Each row was made from one small tree. The marks that hang from a mark follow it in brackets, in the order of their numbers. Every link used is in the known rows. Write each row's tree.
Known rows:
z_8[z_169[z_735] z_812[z_273[z_251 z_827[z_179 z_228]]]]: [ 19   6  14  18  14 -21   3 -10   5   2  15 -12 -12  22  -4 -18 -32  -2
 -46 -11 -13  12 -39   6  13  -7  11 -33  -3  31  -5  32 -58  10  32  51]
z_812[z_273 z_735]: [ 26  24   3  30  41 -19  41  -5  23  -1  18 -43  -5   7  19 -26 -29 -13
 -22  20  -9   9 -12  13  16  -3  15 -29   4  44  -3  39 -35 -29  27  36]
z_273[z_812]: [  0   4  -3  30  30 -12  16 -13  28 -16  -3 -16 -20 -26   4 -33 -22 -10
 -55   8 -19  12 -13  32  21  18   9  -5  33  26   1  34 -35 -13  12  35]
z_294[z_169[z_735[z_251 z_827[z_160 z_179 z_228 z_273]]]]: [  5 -39  14 -10  45  30   9 -19  43 -14   7 -12 -35  20 -18 -33 -46  22
 -13  13   2  -4 -32 -11  18   8  23   1 -10  23  -5  43 -25  -4   8  38]
z_251[z_273[z_812 z_827[z_179 z_294]]]: [ -5  13  17  22   4   2  -1   5  46  -8  12  -9 -41  24 -22 -28 -40  -1
 -15  -5 -11  17 -26   7  16   7  17 -17  21   8   6  35 -28   6  29  40]
z_812[z_273 z_735[z_251 z_827[z_160 z_228 z_294]]]: [ 33   9  24  29  38   1  29  -8  30  16   8 -26 -37  23   6 -27 -51  16
 -23  50 -23  10 -12  -5  29  12  -7 -43 -19  27 -22  27 -24  -8  35  30]
z_228[z_188 z_827[z_273[z_812] z_735]]: [ -1 -20   0  37   9  21 -11  -3  19 -30  13 -25 -47  24   0 -23  -9   7
  -4 -22 -23   2 -17  36 -24  -5   5 -19 -13  37  -4  53 -27 -20  -4  41]
z_8[z_169[z_735] z_812]: [ 17   1   0  21  20 -21  18 -32  18 -19  11 -17   9 -18  -2 -16 -25 -22
 -55 -29 -17   9 -32  32  29 -16   8 -24  20  22   7  35 -66  -7  12  40]
z_735[z_169 z_251 z_827[z_8[z_812]]]: [  5 -46  10 -12  25   3  51 -36  10  -4  -6 -10 -40 -35   4 -16  -4   0
 -53  19  13  12 -48   0  45  26  10   5   4   7  25  21 -28  -8  -5  25]
z_251[z_273[z_827[z_8[z_169] z_228[z_188] z_735[z_812]]]]: [-10 -10  20  17   3 -12  -1  -8  14  -5  11   0 -34  22 -17 -25 -49  14
 -24 -18 -18  18 -24  19  14  -4  22  -8  21   0  12  37 -35  -2  10  47]
z_812[z_735]: [ 19  16  -1  28  36 -10  39 -13  28 -13   7 -33 -10 -10  13 -30 -23 -12
 -29  17  -4   8 -14  18  23   0  16 -16  25  29  -2  38 -40 -30  11  40]
z_179[z_827[z_160 z_294 z_735[z_251 z_812]]]: [ 19   3  28  31  17  25  26  -8  40 -10   1  -8 -38   1 -22 -10 -43  11
 -52  -1 -52  -7 -14  15  13  36 -20  -9 -10  12  -3  29 -32   7  13  28]
z_735[z_827]: [  6   3   0  11  11  14  25  -1  35 -14  -4 -23 -44 -19  -3 -41 -17  -6
 -41  20   0  14 -13  11  40   9  17   1  28  15   0  32 -30 -30   0  28]
z_294[z_169[z_735[z_251 z_827[z_8 z_228]]]]: [  1 -41  14 -12  46  21  26 -16  28 -16   3 -13 -37  -2 -11 -37 -31  12
 -33  18   9   0 -32  -9  31   6  27   1   1  21   0  40 -29 -10   5  35]
z_8[z_169 z_812[z_273[z_251]]]: [ 23   5  -4  15  21 -25  32 -24  10   0   5 -29  -4 -15   6 -25 -28 -27
 -58 -16 -12  22 -41  26  24  -2   1 -22   4  28  12  26 -64 -12  27  35]
z_827[z_8 z_228 z_294[z_169]]: [-13 -23  24 -15  27  31  22 -18  39 -26  -5  -9 -36   5 -27 -35 -46  11
 -30  29 -17   4  -9   6  38  10   5  17  23  14 -18  41 -39  -3  14  50]
z_8[z_169[z_735[z_812[z_273[z_251]] z_827[z_179]]]]: [  7  -4  16  16  13 -16  10  -2   9   4  18 -17 -23  11   2 -19 -29   6
 -50  -5 -16  15 -31   8  15   9  10 -17   8  26   2  23 -40  22  20  39]
z_251[z_273[z_812[z_735] z_827[z_8 z_160 z_228[z_188]]]]: [ -6   4  13  28  23 -43  -4 -14  12   2  -4   2 -33  17  -2 -22 -51  15
 -18   0 -28  20  -8  12   3   1  21 -19   9   3   3  40 -29  -4  23  52]
z_304[z_827[z_160 z_179]]: [  3  -5  -9   5  22  12   8 -21  40 -26   0 -29 -35  19 -18 -33 -40  20
 -15   5 -11  32  12   6   5  33   4  21  30  14   2  40 -32 -23  12  43]
z_273[z_827[z_8 z_294]]: [ -3  10  12   9  10   9  27   5  29 -15  -9  -9 -44   4 -17 -24 -18  -7
 -36  17 -15  -3  -7   2  29   5  11   1  21  -4  -7  37 -36 -15  11  41]
z_169[z_294 z_735[z_251 z_827]]: [ 27 -11  21  18  41  11  13   1  22 -18   4 -17 -28  -8  -1 -31 -12  -1
 -47  14  -1 -23 -47 -29  22   4   6 -38   7  20  -8  41 -21  -5  12  18]
z_304[z_827[z_160 z_179 z_273 z_294[z_169]]]: [  3 -17   5  -1  21  38   1  -8  66 -30  10 -29 -48  46 -41 -26 -56  18
   3   4 -15  11  -3   3   4  17   2  15   3   9  -6  52 -24  -8  22  36]
z_827[z_228]: [  4  -4   6   9  28  16  18 -23  34 -21  -4 -15 -20 -13  -7 -49 -37   8
 -37  25 -10  14 -11  18  37  16   9   3  39  30 -11  34 -41 -23   2  51]
z_735[z_812 z_827[z_179]]: [-12  -4  13  13  -5  13   2   2  28  -8  16 -11 -46 -10   2 -26 -20  22
 -51  15  -6  21  -6  19  21  38  15  10  41  16  -1  27 -20  -1   3  31]
z_294[z_169[z_735[z_251 z_827[z_273]]]]: [ 11 -37   7  -4  49  26  27  -8  42 -16  10 -21 -35   3 -12 -35 -31  -2
 -26   6  13 -11 -46  -5  25  -3  27  -9 -11  23   6  44 -25 -15   6  23]
z_179[z_827[z_8 z_294[z_169] z_735[z_251]]]: [ 12 -12  29   4  17  42  42   1  35 -19   1 -17 -45   6 -29 -15 -28  -2
 -33   0 -27  -9 -26  -1  16  20   1  12 -10  13   3  37 -34  -1   8  35]
z_304[z_827[z_8[z_169 z_812] z_179]]: [ -1  -7  -3   0   0   1  12 -23  13 -25   9 -24 -27  10 -16 -17 -24   8
 -30 -13 -10  40   1  16   9  25   8  25  42   6  11  41 -47  -8  13  49]
z_294[z_169[z_735[z_812]]]: [ -6 -31   5   3  47   5  22 -12  39 -25  16 -18 -16 -11  -4 -33 -31  -1
 -46  -5   4  -4 -30  18  20  -2  28  -4  10  32   6  43 -33 -10   9  28]
z_304[z_827]: [ 11  -7 -10  15  26  14  24  -7  38 -28   4 -34 -38   0 -15 -44 -28  -1
 -35   9   2  25  -4  15  24  18  10   6  33  19   5  43 -32 -34  10  31]
z_827[z_8]: [ -4   0  -2  -4  30  -3  38 -27  11 -23 -12 -19 -13 -21  -1 -20 -19  -9
 -38   6 -14  10  -5   8  22  20  13  21  38  11   8  40 -41 -24   1  46]
z_169[z_735]: [ 10   1   3  13  45   2  22 -20  27 -26   5 -21  -5  -8  -4 -26 -26 -11
 -37  -1  -7  -5 -23   4  22  -1  15 -15  20  33  -3  45 -38 -16   7  39]
z_228[z_188 z_827[z_160 z_294[z_169]]]: [-11 -39  -7  -1  18  24   9 -16  43 -31  -2 -32 -56  15  -2 -45 -20  12
   2 -11 -13  13  -6  21  -2 -10  -2  -8 -27  30  -8  35 -39 -26   0  40]

Write each row's tree:
[ 11  17  -2  17  30 -14  26  -3  30  -1  -3 -24 -24  10   0 -31 -31  -5
 -27  12 -16   5  -3   6  18   4  16 -13  -2  22   1  34 -34 -32  21  35] : z_812[z_273[z_827[z_160]]]
[ 23 -24   5  15  52  -9  61 -30  27  -3  10 -30 -13 -18  18 -28 -16  -6
 -30  25  12   5 -46  11  33   8  12 -19   3  33  16  22 -33 -17   5  35] : z_812[z_735[z_169 z_251]]
[ 18  18  19  16   1  36  27  12  48 -20   5 -23 -38   3 -26 -22 -27 -15
 -26  -4 -33 -14 -20   9  19  13  -2  -1   0  22  -5  42 -33  -7   9  40] : z_179[z_827[z_273 z_294]]
[  8   1  31  19  38   8   9 -24  18 -15 -12   3 -30  27 -34  23 -61  11
 -46   0 -62 -22 -20   3  -7  30 -24  -4 -11  -8 -11  55 -27  20  27  31] : z_827[z_8 z_160 z_273[z_251] z_294 z_735[z_812]]
[ 12  -2   3  18  30  10  10 -21  25 -31  -5 -20 -29  31 -35  -2 -49  12
 -17  -6 -35   6   8   7  -1  20   2  16  13  -3   4  65 -27 -22  12  34] : z_304[z_827[z_8 z_160 z_273 z_735]]
[-19 -25  24  18  18   5 -10 -23  -2 -21   4   3 -31   2  -2 -17 -43  30
 -50   8 -34   5  -2  31   1  22   4  10  34  19 -14  44 -26  -3  -4  48] : z_827[z_8 z_228[z_188] z_735[z_812]]
[ -1 -18  26  18   1  34  -6  18  46 -16   9 -11 -59  12 -22 -38 -41   7
 -28   3 -36 -11 -22  24   6   6   3  -1 -12  32 -19  41 -24   8  10  45] : z_179[z_827[z_228[z_188] z_273[z_812] z_294[z_169]]]
[  4 -19  23  26  23  31  21  12  51  -9  14  -7 -55  16 -22 -31 -32   7
 -46  15  -6 -12 -34  15  26   5  11 -20  -3   5  -4  33 -26  -7  16  18] : z_273[z_827[z_294[z_169] z_735[z_251 z_812]]]
[  0   9   4  27  18 -18  12   0  35  -6   4 -10 -32   2 -12 -34 -34 -11
 -29 -10  -6  17 -29  16  22   1  27 -19  22   8  18  37 -31 -13  21  35] : z_251[z_273[z_812 z_827]]
[ 18 -14  34  23  14  50  25  12  51 -14  20 -15 -46  15 -31 -14 -39   3
 -37  -7 -33 -23 -40  16  10  20  -2  -7 -20  19   1  43 -23   8  12  23] : z_179[z_827[z_273 z_294[z_169] z_735[z_251 z_812]]]
[ 14 -24  29   6  32  43  13 -37  57 -16  10 -11 -24  45 -36   5 -56  19
   5   7 -31 -19 -42  -2   6  23 -17  -2 -21  13  -1  37 -22  18  13  38] : z_827[z_160 z_179 z_273 z_294 z_735[z_169 z_251]]
[ -5  15  28  39  -4 -35 -14  13   2   3   8   6 -32  24   2 -16 -17  25
 -35  22 -32  11   0  13   4  11  19  -7  36   7 -18  32 -39  24  24  68] : z_273[z_812[z_735] z_827[z_8[z_169[z_294]] z_179 z_228]]
[  6  -5   3  17  23  16  21 -10  22 -33   2 -26 -37  15 -25 -19 -31   6
 -32   4 -13  18   2  11  11  19   9  16  33   7   5  54 -30 -25   9  33] : z_304[z_827[z_8 z_735]]
[-16 -45   8  11  13   0   2 -30   4 -28   5 -12 -37  21   0   4 -15  27
  -6 -28 -34   0 -11  29 -24   8   1   4 -25  22  11  49 -25  -7 -12  45] : z_228[z_188 z_827[z_8 z_160 z_273 z_735[z_169 z_812]]]
[ -5   7  11  21  14  -6  13   5  22  -1  21 -16 -27   5   8 -25 -23  12
 -47   8 -12  11  -8  21  10  26  18  -7  22  27   2  31 -25  -6  19  33] : z_735[z_812[z_273[z_827[z_179]]]]
[ -3 -11  29  -1  12  22  21   6  20  -9  -6  -4 -60  35 -29 -10 -19   8
 -30  21  -3  -5 -42 -21   8  19   7   9  -2   4  -2  32 -29  14  16  48] : z_273[z_251 z_827[z_8 z_179 z_294 z_735[z_169]]]
[ 13  10   7  33  33 -27  10  -3  11   6 -11 -14 -46   0  10 -22 -28   7
 -53  29 -18  18 -22   3   1  29   3 -17   5  20  -8  29 -28   7  28  39] : z_273[z_251 z_812[z_735[z_827[z_160 z_179]]]]
[ -1 -32  13   5  39 -19  42 -17  17  -1  14 -22 -22 -19  14 -23 -20   0
 -65  12   2   7 -48  19  23  26   8  -8  -1  42  20  20 -25   5  16  25] : z_735[z_169 z_812[z_273[z_251]]]
[  6 -14   7  15  21  39  21 -16  56 -36   2 -28 -41  29 -27 -25 -27  11
  -3  -4 -22   6  -5  18  14  -3  -3 -10 -19  24  -6  45 -46 -20  12  38] : z_228[z_827[z_160 z_294[z_169] z_735]]
[ 20   4   2  21   8 -20  17 -19  22 -21   6 -21   4 -30   3 -28 -15 -25
 -58 -22 -16   6 -37  28  30 -11   2 -21  32  15   7  32 -64 -15  13  32] : z_8[z_169[z_294] z_812]
[ 28 -20  21  16  34 -11  45  -8  31   1  16 -28 -31  -6   9 -29 -18  -3
 -22  22  18   3 -62 -12  35  -2  17 -36  -3  19  19  26 -20  -8  14  21] : z_812[z_735[z_169[z_294] z_251[z_273] z_827]]
[ 22  26  13  36  27 -16  24  12  23   7  17 -27 -25  26  11 -34 -31   4
 -21  34  -8   7  -5   9  20  -7  23 -33   3  37 -16  37 -32 -25  28  46] : z_812[z_273[z_827[z_228]] z_735]
[ -7  -9  27  22  28  -8  -6   0   9 -10  17  -3 -29  18   0 -14 -37  16
 -47   6 -27 -10 -11   7   6   4   8 -29   3  30 -20  43 -22  11  20  39] : z_169[z_735[z_812[z_273[z_827[z_8 z_228[z_188] z_294]]]]]
[  7 -12   8   3  30  20  31  18  43  -7 -12 -17 -67  10 -20 -49 -25 -11
 -44  23  11  -5 -44  -9  25   0  13 -11 -10   9  -5  30 -35 -14  22  31] : z_273[z_251 z_827[z_294[z_169]]]
[ 11  -6  14  13  24  12  27   0  30   0  18 -24 -30  28  -4 -24 -22   6
 -15  15   4   2 -32  -1  13  12  20  -9  -6  32   8  28 -26 -14  16  36] : z_812[z_273[z_827[z_179 z_735[z_169 z_251]]]]
[ -9  -5  -5  -9  12  11  20 -36  12 -30  -8 -22 -24  16  -5 -11  -6  25
   4  -8 -22  28  18   2  -4  33   4  25  13  19   6  41 -46 -14   0  66] : z_228[z_827[z_8 z_160 z_179]]
[ -7 -12   8  -5  12  23   3 -18  19 -28   3 -19 -41  24 -22 -32 -36  32
 -19  20  -8  35  13   1  12  40  10  34  49  16  -7  46 -30 -10   9  59] : z_304[z_827[z_8 z_179 z_228]]
[  3 -38  38  11  12   5   3   7  23  -7  10   0 -54  -9  -6 -27 -19  22
 -66  30  -4 -15 -58   2  31  24   6 -14   8  21  -2  32  -9  20   8  24] : z_735[z_169[z_294] z_812 z_827[z_228 z_273[z_251]]]
